Each row comes from the steps of one path. Every step used is in the known rows, and no mark comes twice. Write the path behind each row, first mark first.
Known rows
u, l, v, z, a: [ 0.08  0.03  0.11 -0.15 -0.19  0.02  0.02  0.27  0.26  0.08  0.05  0.13
 -0.22  0.02  0.08 -0.13 -0.01 -0.01  0.04  0.05  0.07  0.20]
r, l, u, z, a: [-0.07  0.05  0.00 -0.13 -0.14  0.02  0.02  0.18  0.33  0.01  0.15  0.18
 -0.18  0.11  0.01 -0.03  0.04  0.19  0.02  0.04  0.09  0.08]
v, z, r: [ 0.00 -0.02  0.09 -0.25 -0.03 -0.05  0.05  0.13  0.07 -0.03 -0.01  0.03
 -0.03 -0.01 -0.03 -0.06  0.09  0.03  0.12  0.06  0.06 -0.01]
u, l, v, z, r: [ 0.06 -0.05  0.09 -0.30 -0.12 -0.01  0.01  0.28  0.12  0.07  0.02  0.08
 -0.15  0.07  0.03 -0.08  0.07 -0.06  0.10  0.05  0.13  0.03]
w, l: [-0.02 -0.12  0.09  0.04  0.00 -0.03 -0.03  0.03 -0.29 -0.05  0.09  0.02
 -0.11  0.00  0.01 -0.04  0.02 -0.03  0.06  0.11 -0.01  0.00]
r, l, v: [-0.09 -0.02  0.07 -0.24 -0.07  0.16 -0.09  0.10  0.25  0.07 -0.01  0.22
 -0.12  0.13 -0.02 -0.02 -0.03 -0.01  0.03  0.14  0.01 -0.04]
l, v, z, u: [-0.09  0.05  0.13 -0.13 -0.14  0.17  0.03  0.08  0.21  0.05 -0.16  0.11
 -0.18  0.04 -0.04 -0.11 -0.09 -0.08  0.10  0.09  0.02 -0.01]
u, l, a: [ 0.00 -0.10  0.04  0.05 -0.09  0.02 -0.01  0.18 -0.02  0.01  0.29  0.10
 -0.10 -0.01  0.02  0.00  0.10 -0.03  0.06  0.07  0.03  0.06]
l, a: [-0.07 -0.05  0.07 -0.03 -0.03  0.08 -0.03  0.06  0.06 -0.08  0.15  0.15
 -0.05 -0.02 -0.03  0.01  0.01 -0.01  0.07  0.07  0.00 -0.01]
w, z, u, l: [ 0.03 -0.01  0.03  0.16 -0.12  0.04  0.04  0.11 -0.02  0.10  0.05  0.05
 -0.18 -0.02  0.03 -0.01  0.03 -0.02  0.06  0.07  0.09  0.01]
v, l: [-0.03 -0.06  0.07 -0.08  0.06  0.04  0.03 -0.03  0.02  0.06  0.25  0.08
 -0.08  0.06 -0.02 -0.02  0.04 -0.02  0.06  0.13 -0.02 -0.01]
u, l, v: [ 0.07 -0.08  0.07 -0.10 -0.11  0.05 -0.01  0.27  0.02  0.10  0.07  0.14
 -0.19  0.08  0.03 -0.06  0.02 -0.07  0.01  0.09  0.06  0.03]
z, r: [ 0.03 -0.06  0.08 -0.15 -0.01 -0.08  0.06  0.14  0.01 -0.04  0.08  0.09
 -0.04  0.03 -0.03  0.01  0.06  0.02  0.07  0.05  0.03 -0.12]
w, z, u: [-0.04  0.03  0.06  0.05 -0.05  0.10  0.02  0.00  0.09  0.01 -0.09  0.10
 -0.15 -0.02 -0.03  0.01 -0.05 -0.01  0.08  0.09  0.04 -0.05]
l, u, z, w: [-0.06 -0.03  0.08 -0.15 -0.11  0.02  0.10  0.17  0.28 -0.08  0.15  0.06
 -0.21  0.04 -0.07 -0.03  0.09  0.08 -0.02  0.03  0.05  0.09]
u, l: [ 0.05 -0.10  0.04  0.02 -0.08 -0.05  0.03  0.20 -0.12  0.07  0.18  0.05
 -0.11  0.00  0.03 -0.07  0.12  0.00  0.02  0.08  0.03  0.05]
l, v: [-0.01 -0.05  0.10 -0.16 -0.06  0.11 -0.03  0.16  0.09  0.00 -0.05  0.18
 -0.14  0.07 -0.02 -0.03 -0.06 -0.04  0.03  0.10  0.00 -0.02]
w, l, v, z: [-0.06 -0.06  0.13 -0.19 -0.07  0.09 -0.10  0.06 -0.07 -0.03 -0.11  0.06
 -0.16  0.02  0.01 -0.10 -0.05 -0.09  0.10  0.12  0.04  0.09]
l, u: [-0.06 -0.04  0.05 -0.15 -0.04  0.02  0.01  0.19  0.04  0.06  0.12  0.04
 -0.13  0.02 -0.04 -0.05  0.08  0.06  0.05  0.06  0.09  0.07]
u, z: [ 0.01 -0.06  0.02 -0.02 -0.06  0.02  0.06  0.12 -0.09 -0.12 -0.09  0.13
 -0.11  0.02 -0.03 -0.03  0.02  0.07  0.03  0.08  0.01  0.00]
z, u, l: [ 0.04 -0.03  0.06  0.19 -0.15 -0.03  0.10  0.16 -0.11  0.11  0.17  0.03
 -0.16  0.02  0.01 -0.07  0.05 -0.03  0.04  0.05  0.03 -0.05]
r, l: [-0.10 -0.03  0.04 -0.13 -0.02  0.07 -0.05  0.05  0.11  0.05  0.10  0.12
 -0.06  0.06 -0.03 -0.02  0.06  0.06  0.05  0.11 -0.01 -0.01]
v, z, u, l: [-0.02  0.01  0.07  0.08 -0.16  0.00  0.09  0.13 -0.01  0.10  0.07 -0.04
 -0.15  0.00  0.01 -0.14  0.10 -0.02  0.09  0.05  0.05  0.05]
w, z: [-0.01 -0.04  0.04 -0.10  0.01  0.07 -0.05  0.05  0.01 -0.05 -0.11  0.09
 -0.11 -0.06 -0.01  0.00  0.01  0.03  0.07  0.11  0.04  0.07]
v, z, w: [-0.08 -0.01  0.15 -0.22 -0.05  0.04  0.06  0.04  0.30 -0.06  0.04 -0.01
 -0.11 -0.06 -0.05 -0.11  0.09  0.00  0.03  0.08 -0.05  0.12]

Write each row's path
[-0.07 -0.08  0.15 -0.08 -0.05 -0.04 -0.01  0.08  0.08 -0.01  0.29 -0.05
 -0.19  0.01 -0.03 -0.04  0.09 -0.01  0.01  0.05  0.05  0.07]
z, w, l, u
[-0.06 -0.09  0.08 -0.05 -0.02 -0.05 -0.04  0.12 -0.19  0.03  0.17 -0.03
 -0.16  0.03 -0.01 -0.06  0.06  0.02  0.07  0.08  0.09  0.07]
w, l, u
[ 0.02 -0.04  0.08 -0.21 -0.14  0.08 -0.02  0.25  0.08  0.09 -0.03  0.08
 -0.18  0.03  0.02 -0.14  0.06 -0.06  0.07  0.09  0.07  0.15]
u, l, v, z
[-0.05 -0.04  0.00 -0.18 -0.06  0.00  0.04  0.11  0.11 -0.07  0.05  0.19
 -0.06  0.14 -0.03  0.05  0.07  0.10  0.07  0.06  0.06 -0.13]
u, z, r, l
[ 0.03  0.02  0.03 -0.06 -0.14 -0.04  0.09  0.24  0.19 -0.04  0.09  0.14
 -0.21  0.04  0.01 -0.05  0.00  0.16  0.02  0.00  0.09  0.11]
l, u, z, a
[ 0.05 -0.04  0.05 -0.19  0.03  0.00  0.00  0.10  0.08 -0.06 -0.03  0.10
 -0.07 -0.02 -0.01  0.06  0.04  0.03  0.09  0.08  0.10 -0.05]
w, z, r
[-0.13 -0.02  0.02 -0.21  0.01  0.12 -0.12  0.03  0.34 -0.05  0.14  0.23
 -0.03  0.03 -0.02  0.13  0.04  0.04  0.13  0.09  0.11 -0.08]
w, z, r, l, a
[-0.02 -0.05  0.03 -0.19  0.00 -0.06  0.10  0.12  0.10  0.03  0.30  0.10
 -0.14  0.18 -0.04  0.04  0.09  0.08  0.09  0.05  0.15 -0.04]
v, l, u, z, r
[-0.12 -0.04  0.15 -0.20 -0.07 -0.01 -0.02  0.05  0.16 -0.02  0.18 -0.12
 -0.19 -0.03 -0.03 -0.12  0.13  0.00  0.06  0.07  0.06  0.18]
v, z, w, l, u
[-0.11  0.00  0.01 -0.34 -0.01  0.04 -0.08  0.13  0.33  0.08  0.13  0.10
 -0.10  0.08 -0.03  0.06  0.11  0.12  0.11  0.07  0.20  0.02]
w, z, r, l, u
[-0.02 -0.10  0.11  0.05 -0.08 -0.02  0.05  0.01 -0.07 -0.19  0.10  0.05
 -0.18  0.02 -0.01 -0.02  0.04 -0.02 -0.02  0.07 -0.04 -0.01]
u, z, w, l
[-0.03 -0.10  0.15  0.02 -0.03 -0.03  0.00 -0.02  0.01 -0.09  0.21 -0.01
 -0.15 -0.02 -0.01 -0.03  0.05 -0.06  0.00  0.10 -0.06 -0.01]
z, w, l
[-0.05 -0.04  0.04 -0.23 -0.01 -0.03 -0.01  0.09  0.18  0.02  0.16  0.13
 -0.02  0.10 -0.02  0.03  0.09  0.06  0.08  0.08  0.03 -0.14]
z, r, l
[-0.04 -0.04  0.01 -0.10 -0.10  0.03  0.05  0.21  0.01 -0.04  0.02  0.09
 -0.17  0.06 -0.05 -0.04  0.06  0.11  0.04  0.04  0.11  0.09]
l, u, z
[-0.01 -0.04  0.02 -0.18 -0.08 -0.06  0.10  0.25  0.06 -0.05  0.09  0.11
 -0.13  0.10 -0.04  0.01  0.09  0.12  0.07  0.00  0.15 -0.05]
l, u, z, r
[-0.17  0.03  0.14 -0.40 -0.09  0.20 -0.07  0.05  0.61  0.02  0.01  0.13
 -0.15  0.07 -0.06 -0.08  0.03 -0.02  0.03  0.13 -0.03  0.10]
r, l, v, z, w
[-0.06 -0.01  0.11 -0.29 -0.08  0.16 -0.04  0.14  0.18  0.01 -0.17  0.10
 -0.14  0.02 -0.03 -0.11 -0.03 -0.03  0.09  0.11  0.02  0.10]
l, v, z
[-0.07  0.00  0.18 -0.32 -0.10  0.13  0.00  0.09  0.45 -0.04 -0.05  0.09
 -0.18  0.01 -0.05 -0.10  0.00 -0.06  0.02  0.09 -0.03  0.10]
l, v, z, w
[ 0.00 -0.10  0.04 -0.10 -0.07 -0.13  0.04  0.18 -0.20 -0.08  0.14  0.05
 -0.16  0.10 -0.01  0.01  0.07  0.07  0.09  0.02  0.17 -0.07]
w, l, u, z, r
[-0.17  0.08  0.10 -0.20 -0.16  0.23 -0.03  0.03  0.38  0.11 -0.09  0.16
 -0.16  0.11 -0.04 -0.09 -0.07 -0.03  0.11  0.10  0.03 -0.04]
r, l, v, z, u
[-0.13 -0.02 -0.02 -0.17 -0.10  0.08 -0.02  0.15  0.16  0.00  0.09  0.13
 -0.15  0.13 -0.05 -0.02  0.08  0.15  0.05  0.07  0.11  0.08]
r, l, u, z
[-0.02 -0.01  0.12 -0.37 -0.07  0.05  0.01  0.18  0.23 -0.01 -0.12  0.12
 -0.10  0.06 -0.03 -0.05 -0.01 -0.04  0.12  0.07  0.09 -0.01]
l, v, z, r
[-0.05 -0.03  0.08 -0.33 -0.06  0.07 -0.06  0.13  0.31  0.06  0.06  0.24
 -0.08  0.18 -0.03  0.03 -0.02 -0.01  0.06  0.10  0.07 -0.15]
z, r, l, v
[ 0.00  0.01  0.15 -0.15 -0.12  0.03 -0.05  0.08  0.13 -0.03 -0.03  0.10
 -0.21  0.01  0.07 -0.12 -0.09 -0.06  0.07  0.09  0.03  0.11]
w, l, v, z, a
